What can hang from each mark
neta: novo
gunuf: mezu
pavi: govor mezu
nabuz: neta pavi
novo: gibi
mezu: fofaf gibi gunuf pavi vunad
kemi: rugon
govor: pavi vetetu
vetetu: ronuza
vunad: mezu rugon
rugon: vunad
ronuza: gunuf
gibi: mezu

Each row was made from one small tree. Brackets hold a mark, then the marks that hang from it, in alphabetical order. Every link used is in the known rows. Write each row's tree.
Known rows
{gibi {mezu vunad}}: [  7  -4   1   9   8   5   0 -18   8   5   0  18   1   4  21  -4  12   7
  -8   8  -2   2   4   8  12  -9 -10   3  10 -24 -12  10]
{vunad {mezu fofaf {pavi govor}} rugon}: [ 15  18 -23 -28 -12  -3  -4  -5   8 -32   1  -6  11  -5  -8   4   2 -14
   3 -29  -1 -15   6   6  -2  44   7  15  -2  24  -4 -17]
{nabuz neta pavi}: [ -6 -11  17  16 -27   3 -13  17   4  -1   0  15  -2 -11  10  11   1  -6
  -3  -1  -1  10   3   3  16  -5  38   7 -12  -8 -11  -2]
{rugon {vunad {mezu fofaf gibi gunuf pavi}}}: [-35  17   6 -17  13  -2  -4  -3   7 -13  -5 -20   3   2 -33 -13 -15  -8
   4 -22   7  -9  23  14 -18   1  -7   7 -12  12  12 -14]
{gunuf {mezu gibi pavi vunad}}: [  7   9  21  -3  35 -10 -21   8 -12  16   5  -1  14  -4 -14   8 -15  -5
 -21  20  24   4 -16   7  32 -21 -29  13 -11 -10 -14  12]
{kemi {rugon {vunad {mezu fofaf pavi}}}}: [ -6 -13   8 -16  23 -10 -10 -13  -1 -33  -9  10   0  14  -1  12   2  -2
  19 -34   5 -24  11   8 -17  21  12  14   1   7   0  -1]
{vetetu ronuza}: [ 27 -15  14  -6 -17  13 -10  -9 -12   3  -9  10   3  26  10   8   0  20
   3  -9 -20  -3  11 -13   3   5  29   2   1 -20  -5   8]
{govor {pavi {mezu gibi}}}: [-14  -1  -7   5  -7  14  -2   6   1   2 -12  -9  -7  -7   6  18 -29  -3
 -21  13   2   1  -1  -5  21 -22 -12  14   8   0  -7   0]
{ronuza {gunuf {mezu fofaf pavi {vunad rugon}}}}: [ 12  18 -13  -7  40 -15   2   3  -6   7  29  10   0  -9  -3  -4  12 -20
  -4   1  17 -17 -13  -5  17  -2  -3  -6   8  14  12  37]
{ronuza {gunuf {mezu fofaf vunad}}}: [  6   1  -8   7  38  -2   9  -6 -20  21  27  11 -15  -2   1   0  14   2
  -2   5   3  -3 -10  -3   8 -17   9 -37  14   2  14  26]
{pavi govor}: [ 30 -15   3  -3 -25  16   2   5   3 -15  -9  -6   7   6  11  13   0  15
  -1  -3  -6   6   5  -2  -5  22   5  -9  -3 -10 -18  -3]
{govor pavi vetetu}: [  3 -21  23   8  -4  14  -3   9  -5   1   6   0   0 -11  17  15 -14  10
 -27  20  17  13  -3 -20   4   4  26  21  23  -7   0  24]
{kemi {rugon {vunad mezu}}}: [ 10 -17   9 -16  -6  -2  -6 -16  -3 -34 -10  18  -8  22  21  18   7  17
  19 -23 -11 -19  11   4 -24  18  29   4   0 -11 -19   0]
{nabuz neta}: [ 10 -12   4   5 -19   4  -5   9   5   1  -2   9  13  -3  14   6  12  10
   9 -11   1  -3   0   4   0  -8  27   1  -7 -21 -12   0]
{vetetu {ronuza {gunuf {mezu fofaf pavi}}}}: [ 24   6  10   4  31  -5   3 -14 -22  17  15   8   6  19  -5   0  -7 -12
   6 -16  -7  -9  -2 -30  16   7  18 -22   1   2  23  31]
{gunuf {mezu fofaf gibi pavi {vunad rugon}}}: [-16  35  -6 -18  41 -17 -18  13  -3   9  16   8   3 -14 -25   3  -9  -3
  -5   9  26  -7  -8  16  22 -14 -20   8  -6   5   1   9]
{gunuf mezu}: [ 27   7   9  -1 -10   3  -9   7 -13   7  20   9  -3  14  24  17  -7  12
   5   5  -6  12  -8 -11  -2   7  22 -18  -1  -5 -10  16]
{nabuz {neta novo} pavi}: [ -2 -17  13  20 -35  -5   4  14  -4  -9  -3  30   8  -5   7  -1   4 -10
   7  -7  -2  21  -4  -3   5   2  38   1 -14  -9 -18  -7]
{nabuz {neta novo} {pavi govor}}: [ 11 -16  15  19 -40  -4  13  13   0 -20 -11  18  18  -5  -6   2   1  -8
   1  -8  -5  25  -8   2   4  18  23  -4 -21  -4 -23 -19]
{gunuf {mezu gibi vunad}}: [  0  11   8  -5  21  -4 -16   6 -15  20  10   8  -4   3  -6  12  -4  16
 -11  24  10   8 -14  12  20 -29  -9 -10  -7 -17 -12   9]
{govor pavi}: [ 14 -16  13   4 -10   9  -2  12  -6  -7   3   4   1  -1  16  20 -13   8
 -22   7   2   3   9 -11  15  -4  11  16  13  -4 -14  14]
{rugon vunad}: [ 14 -14  14 -13  -6  21   0   4   2 -19   0   4  10  20  16  13   7  14
   1  -2  -2   2   9  -1 -17  14  17   0  -2 -15 -22  13]
{govor vetetu}: [  7 -17  13   3 -13  20  -6   9  -6   5   6   2   3   0  25   3   1  12
  -1  12   9  12  -5  -9 -17  13  35   2  16 -14  -2  14]
{pavi govor {mezu gibi vunad}}: [  0  -6 -14   0   3  18   1  -7   4  -3 -23 -18   7  -5 -10   5  -2   7
 -15  19   3   1 -16  19  16 -16 -36   1  -6  -7 -13 -24]
{neta {novo {gibi {mezu vunad}}}}: [  0 -24  -2  21   3  -7  13  -6   7   4  -3  40   5  12  25 -10  25   3
  -6  -1 -17  19  -5 -14  12 -15 -19   1   9 -21 -19 -12]
{rugon {vunad {mezu gibi gunuf {pavi govor}}}}: [ -3  10  16 -20  -6  -1   6 -10  12 -23 -15 -31  17   4 -33  -2 -17  -6
  -8 -10   5  -3  12  10 -11  20 -24  18 -23   7 -15 -17]
{vetetu {ronuza {gunuf {mezu fofaf pavi vunad}}}}: [ 27   1  13   7  54 -10   1 -22 -27  23  12   6   7  10 -18  -1   5  -7
 -10  -3   2 -15 -11 -17  26 -13  -1 -12   3   0  25  30]
{pavi {govor vetetu} mezu}: [ 16 -15  -4   9 -23  27   9  -7   4  -7 -13 -23   6   0  24   6  -1   1
  -4  11   1  12 -23  -7 -19  27   6  -1   6  -1   3  -6]
{neta {novo {gibi mezu}}}: [  2 -19  -4  15 -19  -1  12   2   9   1  -1  40   1  22  35 -11  12   3
   5 -12 -27  21   3 -28   0   3  -4 -12   6 -15 -22 -12]

Which tree is each row?
[-16  11   0  12   5  -3   9  -6  16   6   1  -4  -2   0   1 -21  -5 -20
  19 -10  -2   0  19  -1 -10   7 -13 -10   4   7  25   0]  {gibi {mezu fofaf gunuf pavi}}
[ -8  25 -27 -33 -28   4 -11   5   7  -8   8  10 -12  -2   7   4  -6   8
   6 -11  -5 -12  14   6   0   6  26  10  -1  -4 -20  -5]  {vunad {mezu gibi} rugon}
[-33 -17  -9  27   8 -17  18   2   7  14   0  24 -13   3  -2 -27  27   3
   9  -5 -21  14   5  -8  -9 -27 -27 -18   8   2  14 -26]  {neta {novo {gibi {mezu fofaf gunuf vunad}}}}
[-32  33 -26 -25 -12 -13  -6   6  12  -4   4 -14  -9 -15 -23 -15 -11 -11
  14 -19   6 -17  22  13  -9   2   3  12  -3  25  15 -13]  {vunad {mezu fofaf gibi gunuf pavi} rugon}
[  1   0  -8 -12   5   5 -12  -6  -3  -9   6   2   3  -1   5   3  -6 -10
   5 -29   6 -10  11  -2   6  15  19  11   7  14   3  -6]  {vunad {mezu fofaf pavi}}
[-23  18  -1  -5  37  -4 -15   8 -18  23  13   8 -12  -4 -21   4  -3  18
  -2  12  12   4  -5  20  11 -28 -10 -25  -3  -7   7   0]  {gunuf {mezu fofaf gibi vunad}}
[-22  13 -31  -7 -14  -5   2   7  13   7  -9 -17 -15 -15  -6  -2   5   0
   2  21  -1 -11  -9  22  -6 -31 -24  13  -6   7   4 -10]  {pavi {mezu gibi gunuf {vunad rugon}}}
[-19   9 -11  -1  46  -2   2   1 -19  28  22  12 -19  -8 -18  -6   3   7
  -4  11   9  -1  -4   7  13 -30  -4 -41   7  -3  12  22]  {ronuza {gunuf {mezu fofaf gibi vunad}}}
[ 40   5  10   3  24  -5   8 -23 -18   5   4  -5  11  19 -19   0  -7 -10
   0 -17 -10  -3  -6 -27  13  27   5 -26  -7   5  18  20]  {vetetu {ronuza {gunuf {mezu fofaf {pavi govor}}}}}
[  8   2  -9  -9 -20  -9  -2  11   8  -1   3  -6  -6 -14   4  -3  15  10
   2  11  -2 -11   4  13 -14 -12   5  17   4   2   0   5]  {mezu gunuf {vunad rugon}}
[ -8  -9   8  31 -42  14   8   2   8  -2 -16 -31 -15 -15  13   2 -10 -17
  -8  26  -7  26 -19  -5 -21  22  15   0  -7  24  18 -17]  {nabuz {pavi {govor vetetu} {mezu gunuf}}}
[-18  -3  -5  13 -26  18  14   0   8   7 -22 -41  -5  -8  -6  -8 -13   2
   2  25   2  14 -14   6 -30   5 -11 -11  -5   4  14 -19]  {pavi {govor vetetu} {mezu gibi gunuf}}
[ 26 -20  24   2  -4  15   0   1   0 -11 -11 -19  27  -6   2   2  -6  -5
 -16  10  22  11 -13 -12  -1  37   4  20   4  -5  -5   8]  {mezu {pavi {govor vetetu}}}
[  1   3 -17   8 -15  -8   9   1  13  -5  -2 -21 -12 -20   7  12   0  -7
 -21  21  -3 -15 -12   4   5 -26 -19  36   7  19   5   5]  {govor {pavi {mezu gunuf {vunad rugon}}}}
[  0 -12   9  -8 -21 -15   1 -14   1 -26  -8   1 -16  15  11  11  10  14
  25 -15 -16 -15  18   8 -42   6  24   1  -5   0  -2  -7]  {kemi {rugon {vunad {mezu gunuf}}}}
[ 35  17   9 -10  18 -15 -14   8  -4  -3  20   7  16  -7   8  15   2  -5
 -14  11  21  -7 -21   0  18  -2 -11  30  -6   4 -15  25]  {gunuf {mezu pavi {vunad rugon}}}
[-12  -7  10  -2  -7  -2  -6  14   4   7  -6 -18   5  -8 -12  -8 -20  -7
   4   8  12  -1  14   4   1  -7 -16  13  -6  -2  -1   4]  {mezu gibi gunuf pavi}
[-17 -12  -5   7   7  -1   0   7  -3   8   2 -12 -15 -10 -13  -5  14  15
   9   4   2  -4   8  18 -14 -22  -4 -13   8   4  21 -11]  {mezu fofaf gunuf vunad}
[ -8 -16  -4  24 -34 -13  21   5  12   6  -2  23  -6  17  25 -19  14  -2
  13  -9 -33  19   9 -29 -16  -8  -9 -20   2  -6  -6 -19]  {neta {novo {gibi {mezu gunuf}}}}
[ 18   9  15   1   8   9  13 -18 -25  26   3  -6   1  15 -14  -4 -13  13
 -12  18  -5  17 -14 -27   0  16  23 -36  -2 -18   9  26]  {pavi {govor {vetetu {ronuza {gunuf {mezu gibi}}}}}}
[ 11  16 -15 -16 -34 -11  -4   1  13 -16  11 -11   4  -8  10   1   0 -16
   6 -17  -2 -19  10  -4 -12  19  15  33  -1  23  -4   1]  {vunad {mezu gunuf pavi} rugon}
[-12  -5   6  -7  38   4  -7   3   1  -3 -18 -13  17 -14 -45  -6  -4   3
 -16   5  26   0  -1  24  24  -5 -42   5  -7   0  -4 -15]  {mezu fofaf gibi {pavi govor} vunad}
[-17  25 -12   1  15 -16   5  -7  21   0   0  -1  -2 -14  -7 -21  13 -18
   7  -1   6 -10   9  15   0  -3 -26  16   5   8  23   5]  {gibi {mezu fofaf gunuf pavi {vunad rugon}}}
[-32 -10 -14  23 -15 -13  22   7   8  10   0  24 -14  14  13 -26  17  -3
  27 -17 -33  18  14 -21 -23  -8  -7 -34   6   4  13 -28]  {neta {novo {gibi {mezu fofaf gunuf}}}}
[-20  12 -35   1  -9  -2   5   1  11   1   1 -14 -17 -14   1  -6  18  -3
  15   5  -3 -17  -8  19 -21 -20  -9  -2   5  23  28 -16]  {pavi {mezu fofaf gunuf {vunad rugon}}}
[-18   1 -18   8 -26  12   5   9   7  12 -14 -24 -14  -1   5  -3 -10  -2
  11  10  -9   0   1   8 -14 -22 -10  -9  -5   5   7 -14]  {pavi {mezu gibi gunuf}}
[  6   6   5   9  32   0   5 -22  14  -8 -12   0  17  -5 -14 -11  10 -11
 -12  -3   9   3  -3  11  23  13 -40   1   0  -2   6  -9]  {gibi {mezu fofaf {pavi govor} vunad}}
[-26  13   4 -26  28  10 -12  -6   1 -15  -4  -2   9   8 -25  -3 -13  -6
   0 -24  10 -13  16  12   1  10  -2  10  -6   4  -5  -7]  {rugon {vunad {mezu fofaf gibi pavi}}}
